Each row comes from the steps of one walk. Every step used is in the known rows, and no mark comes twice. Write the walk behind each row, first mark first.
Known rows:
puga-bebo-balik-finum-kapob-leso: [ -2   4   1 -17  10  11  16   9 -13  14  19  22   0   8   4 -13 -12 -12
 -18 -13  14 -18  -2  -2 -16]
zuzito-zabok-fenos-popo: [ 17  -7  13   0   4   6  -8  -7   4 -10  -9  -5   1  13   8  -9 -12 -16
  -9 -20   2  20   9 -21 -16]
zuzito-zabok: [  7   7  11 -17  -8   4  -4  -3 -11  -2   4   4   0  10   7 -10  -2  -6
 -10 -12   2   4   0  -6   1]
vebo-popo: [  7  -7   6 -12  10   9  10  -9  10  -3   3  -8  -8   2   6 -21  -6   7
   0  -9  -1  -1   0  -8  -6]
bebo-puga-vebo-popo-fenos-zabok-zuzito: [ -3  11   8 -12  -4   2  24  -5  11 -17  -1   7  18  -6  -9 -48  12 -15
   8 -22 -12   7  -1  -5  -9]
bebo-balik-finum-kapob-leso: [  8   5   3  -1  20   5  12   6 -11  10  33  15   4   5  -1   3 -10  -5
  -8 -19   6 -20 -12  -6  -9]
vebo-popo-fenos-zabok-zuzito-balik: [ 15   4   3 -24  29   0  42   9   7  -5 -11  -6  -4  14 -24 -19  21 -12
   1  -1  -4  -3   8  -8 -37]
fenos-popo-vebo: [  8  -5   1   3  -3   2   3 -14 -13 -19  -9  -2   6  -5  20 -21  -6  -2
   6  -8  -8  10   1 -20  13]
zuzito-balik-bebo-puga-vebo-popo: [-16  12  -4 -32 -16  11  26  10 -11 -14  -1   9   1  -6 -10 -31   2  -4
 -16 -10 -14   2  -5 -10  -6]
bebo-puga: [ -7  12 -13  15 -15   7  -6  11   2  -9   5   5  12  -7  -6   0   7   6
   6  -6   2   3 -13  -2   4]
kapob-leso: [ 15  -6  -6  -9  11  -5   5  14  -3  -9  12   5  -5  -3   8  10  -8  -7
  11  -3   4 -15 -13   8   7]
popo-fenos-zabok-zuzito-balik-finum-kapob-leso: [ 14   5   6 -28  44  -5  45   9 -10  -6   3  15  16   9 -24  14   8 -18
  -6   3   1 -21  -5  -2 -40]
leso-kapob-finum-balik-bebo: [ 17   6   3 -10  -2   9  18  -6 -28   4 -19   7   3   5  -5 -15  -7  -3
  -9  23 -17  -5  23   1   4]
kapob-finum-balik: [  9   2   7   9   6   0  15   2 -12  -1  -6   2  13  14   0  -7 -10  -1
 -11   5 -11   0  10   1  -4]
balik-bebo-puga-vebo-popo-fenos: [-14   7  11 -12 -13  14  22 -13  11  -4   0   8  14  -9 -12 -34 -10 -13
  -4 -22 -23   4  12  -2   1]
bebo-balik-zuzito-zabok: [  8  10  11   3 -26   0  -2  15 -21   9  20  12  -4  22  -8 -17  16 -10
  -1 -30   1 -11 -11  -6  -7]
bebo-puga-vebo-popo-fenos-zabok-zuzito-balik-finum: [-14  25   8 -31   9   4  50   1 -13 -18   1  10  20  -8 -18 -36  19  -6
 -19 -15  -1   5  -7 -10 -22]
finum-balik-zuzito: [  1 -14   5  15 -11   1  13  12 -13   0  10   9   9  13 -10 -10   8  -6
   2  -9 -18 -13  -3  12 -21]
leso-kapob-finum: [ 17  13  -3  -7   7  -3  -2 -18 -15   2 -19  -4   3  -6  14   1  -1   9
   1  20   1  -5   9   1  16]
puga-bebo-balik-finum-kapob: [-18  10   7  -9  -1  15  12  -4  -9  23   8  17   5  11  -4 -23  -4  -5
 -29 -11  11  -3  11 -11 -23]
balik-zuzito-zabok-fenos-popo-vebo: [ 13 -13  23  -3 -16  -3   0 -11 -12 -23 -11   5  15   8  13 -20  -4 -23
   5 -27 -11  -2   4 -16 -13]
leso-kapob-finum-balik-zuzito: [ 18  -1   1   9  -4  -1  11  -6 -28   2 -10   4  12   6   4  -9   7   3
   3  12 -17 -18   6  12  -4]
bebo-puga-vebo-popo-fenos-zabok: [ -4   5   9 -18  -3   6  14 -14  14  -6  -3   5  14  10  -3 -46   2 -13
  -2 -24 -13  16   1  -3   6]
zuzito-zabok-fenos-popo-vebo: [ 15  -4  17  -9  -3   2  -4 -14  -5 -20 -11  -1  11   4  20 -22 -12 -26
  -5 -24  -8  12  17 -20  -6]
balik-bebo-puga: [ -9  10  -7   2 -27  13   6  14  -5  -9  -4  13   7  -4 -23  -5   2   3
   4   1  -1   2  -9  -9   5]
bebo-balik-finum: [ -7  18   6   4  -1   7  13   5 -19  13  21   7  -2   3 -10  -8   5   5
 -17 -14  14   0  -5 -10   1]
bebo-balik: [  2  11  -6  15  -4   1  -1  14  -4  14  17   3  -8   9  -7  -8  10  -7
  -1 -14   3  -1   1  -4   0]

Write each row's walk:
[ 15  -1  17  11 -21  -2  -1   3 -15  -9   7   8   7  17   6 -28   6 -29
   4 -41  -9  -3   5 -20 -14]	bebo-balik-zuzito-zabok-fenos-popo-vebo
[-14  19   0 -14  -5   7  43  11  -1 -13   0  10  13 -21 -25 -23  12 -18
  -5 -12 -22  -8   9  -3 -28]	zabok-zuzito-balik-bebo-puga-vebo-popo-fenos
[-18  16   4 -11 -11  12  18   8 -22  17   7  13  -6   7  -4 -24   2  -1
 -27  -8  22   2   5  -6  -5]	puga-bebo-balik-finum
[  9   4   3 -13  -3  -6  14  11  -6 -13 -10   6  -1   6 -14 -18  16  -6
   9   6   7   3  -9 -10  -9]	fenos-zabok-zuzito
[  5   9  -1 -36  -5  -3  36  29 -22 -13 -22  13  -9  14 -37 -11  22 -11
  -3  19   4  -1  -5 -16 -23]	fenos-zabok-zuzito-balik-bebo
[ 17  -2  14 -15  19   3  30  -5  16  -6  -8  -5   0   9 -17 -30   9 -10
  11  -8  -3   0   7  -9 -22]	vebo-popo-fenos-zabok-zuzito
[ -2   8   9 -13 -36   5   2  18 -24  15   6  19  -7  26  -3 -32  12 -16
 -11 -24   9  -9  -2  -2 -13]	puga-bebo-balik-zuzito-zabok
[ 11  17 -10   5 -18  17  13   5 -26  -5 -13  11  16  -2 -11 -16   0   2
  -3  17 -15  -3  10   0   8]	leso-kapob-finum-balik-bebo-puga
[  7 -10   7   8   5  -1   0 -11   6 -18 -14  -5  11  -6  14 -12 -10 -20
   5 -11 -10   7  16 -14  -7]	zabok-fenos-popo-vebo
[  7  10  -8 -23   7  -9  25  26 -15 -13 -13   5  -5  10 -20  -6  28  -8
  -1  13   7   0  -9  -9 -24]	fenos-zabok-zuzito-balik
[ 16 -19  22   7 -15   4   9  -2 -18 -20  -1   8  19  17  11 -32  -4 -31
  -3 -32 -26  -1  13  -8 -26]	finum-balik-zuzito-zabok-fenos-popo-vebo
[  6  -2  16 -11 -21  -2   0   1 -18  -5   4   9   4  15  -1  -8   6  -4
   0 -16  -1  -9 -13  -2  -6]	balik-zuzito-zabok
[ -9   1  14  -7  13   9   9 -22  -4   5   5   7  16  -1  -2   0 -11   8
 -18  -3   0  -4   0 -10 -16]	balik-finum-kapob
[ -4  17  -2 -21   6  -1  35  10   2 -16  -3   6  14  -2 -16 -36  24 -17
  -3 -15 -12   5  -2  -4 -23]	bebo-puga-vebo-popo-fenos-zabok-zuzito-balik
[ 21  -2  12 -40  54   4  55   1   0 -10   5   6   8  10 -17  -8   2 -11
  -6  -6  -1 -22  -6 -10 -46]	vebo-popo-fenos-zabok-zuzito-balik-finum-kapob-leso
[ -3   5  -4 -23  -2   2  23  18 -15   1 -12   6  -8   8 -24   8   5  -5
 -12  14  -4  -4   4  -6 -14]	zuzito-balik-bebo
[ 15 -12  -2  -6  21  -2  -1   1   8  -3  13   8   6   1   9  11 -14 -11
   9  -5  -9 -19  -7   4 -11]	finum-kapob-leso
[  6   7  -3 -19  33  -2  35  15 -19 -15  16  12  11 -16  -8  22   3  -3
  -8   4   4 -31 -16  -3 -37]	zabok-zuzito-balik-finum-kapob-leso
[ 18  -3  14  20 -13   2  -5  10  -7   2   7   4  -2  26  -7 -16   5 -19
  -1 -38   1   4  -2 -22 -24]	bebo-balik-zuzito-zabok-fenos-popo
[  6   9   3 -25   7  -3  43  21 -10  -2 -23  11   0  16 -46  -2  21 -22
  -1  15  -6  -2  12  -7 -30]	popo-fenos-zabok-zuzito-balik-bebo
[ -1  20 -14 -21 -20   4  30  39 -19 -21 -17  17   4   7 -43 -11  30  -6
   3  15   6   2 -18 -18 -19]	fenos-zabok-zuzito-balik-bebo-puga
[ -5  11  14 -24 -16   8  35  -2   5 -17 -10  15  13  -3 -26 -52   6 -19
   5 -15 -15   7   2 -13  -9]	balik-bebo-puga-vebo-popo-fenos-zabok-zuzito
[  0   5  17 -49   9  -3  52   1  -6  -7 -18   9  -3   8 -27 -40  10 -26
 -11  -3 -18   1  15  -9 -27]	puga-vebo-popo-fenos-zabok-zuzito-balik-bebo
[  0  -7   5  -3  -9  12  21  12 -12   2   0  11   0  11 -19 -17  -6 -12
 -10   2 -18   0  14   1 -13]	finum-balik-bebo
[ 10 -12   3  17  13   3  -4  -5  15  -8 -14  -8   1   3   1   1 -11  -9
   1  -7   0  15  10 -16 -18]	zabok-fenos-popo
[  8  10  -3 -12  20  -9  31  18  -3  -2 -14   3   5  12 -29   3  27 -19
   1   8  -3  -2   8   0 -31]	popo-fenos-zabok-zuzito-balik
[  7 -14  21   4 -11   1   5  12  -5  -2   8  10  14  21  -9 -11   3 -29
  -9 -25 -18 -11  12  12 -40]	finum-balik-zuzito-zabok-fenos
[  0  21 -10 -11  -8   4  37  32  -7 -11 -17  16  12   9 -52  -2  29 -17
   5   9  -3   1  -1  -9 -26]	popo-fenos-zabok-zuzito-balik-bebo-puga
[ -4   9  18  -2  -7  14  37 -10  -1  -5  -6  10  26   5 -12 -41 -21 -14
 -16 -16 -34   4  22  -1  -4]	kapob-finum-balik-bebo-puga-vebo-popo-fenos
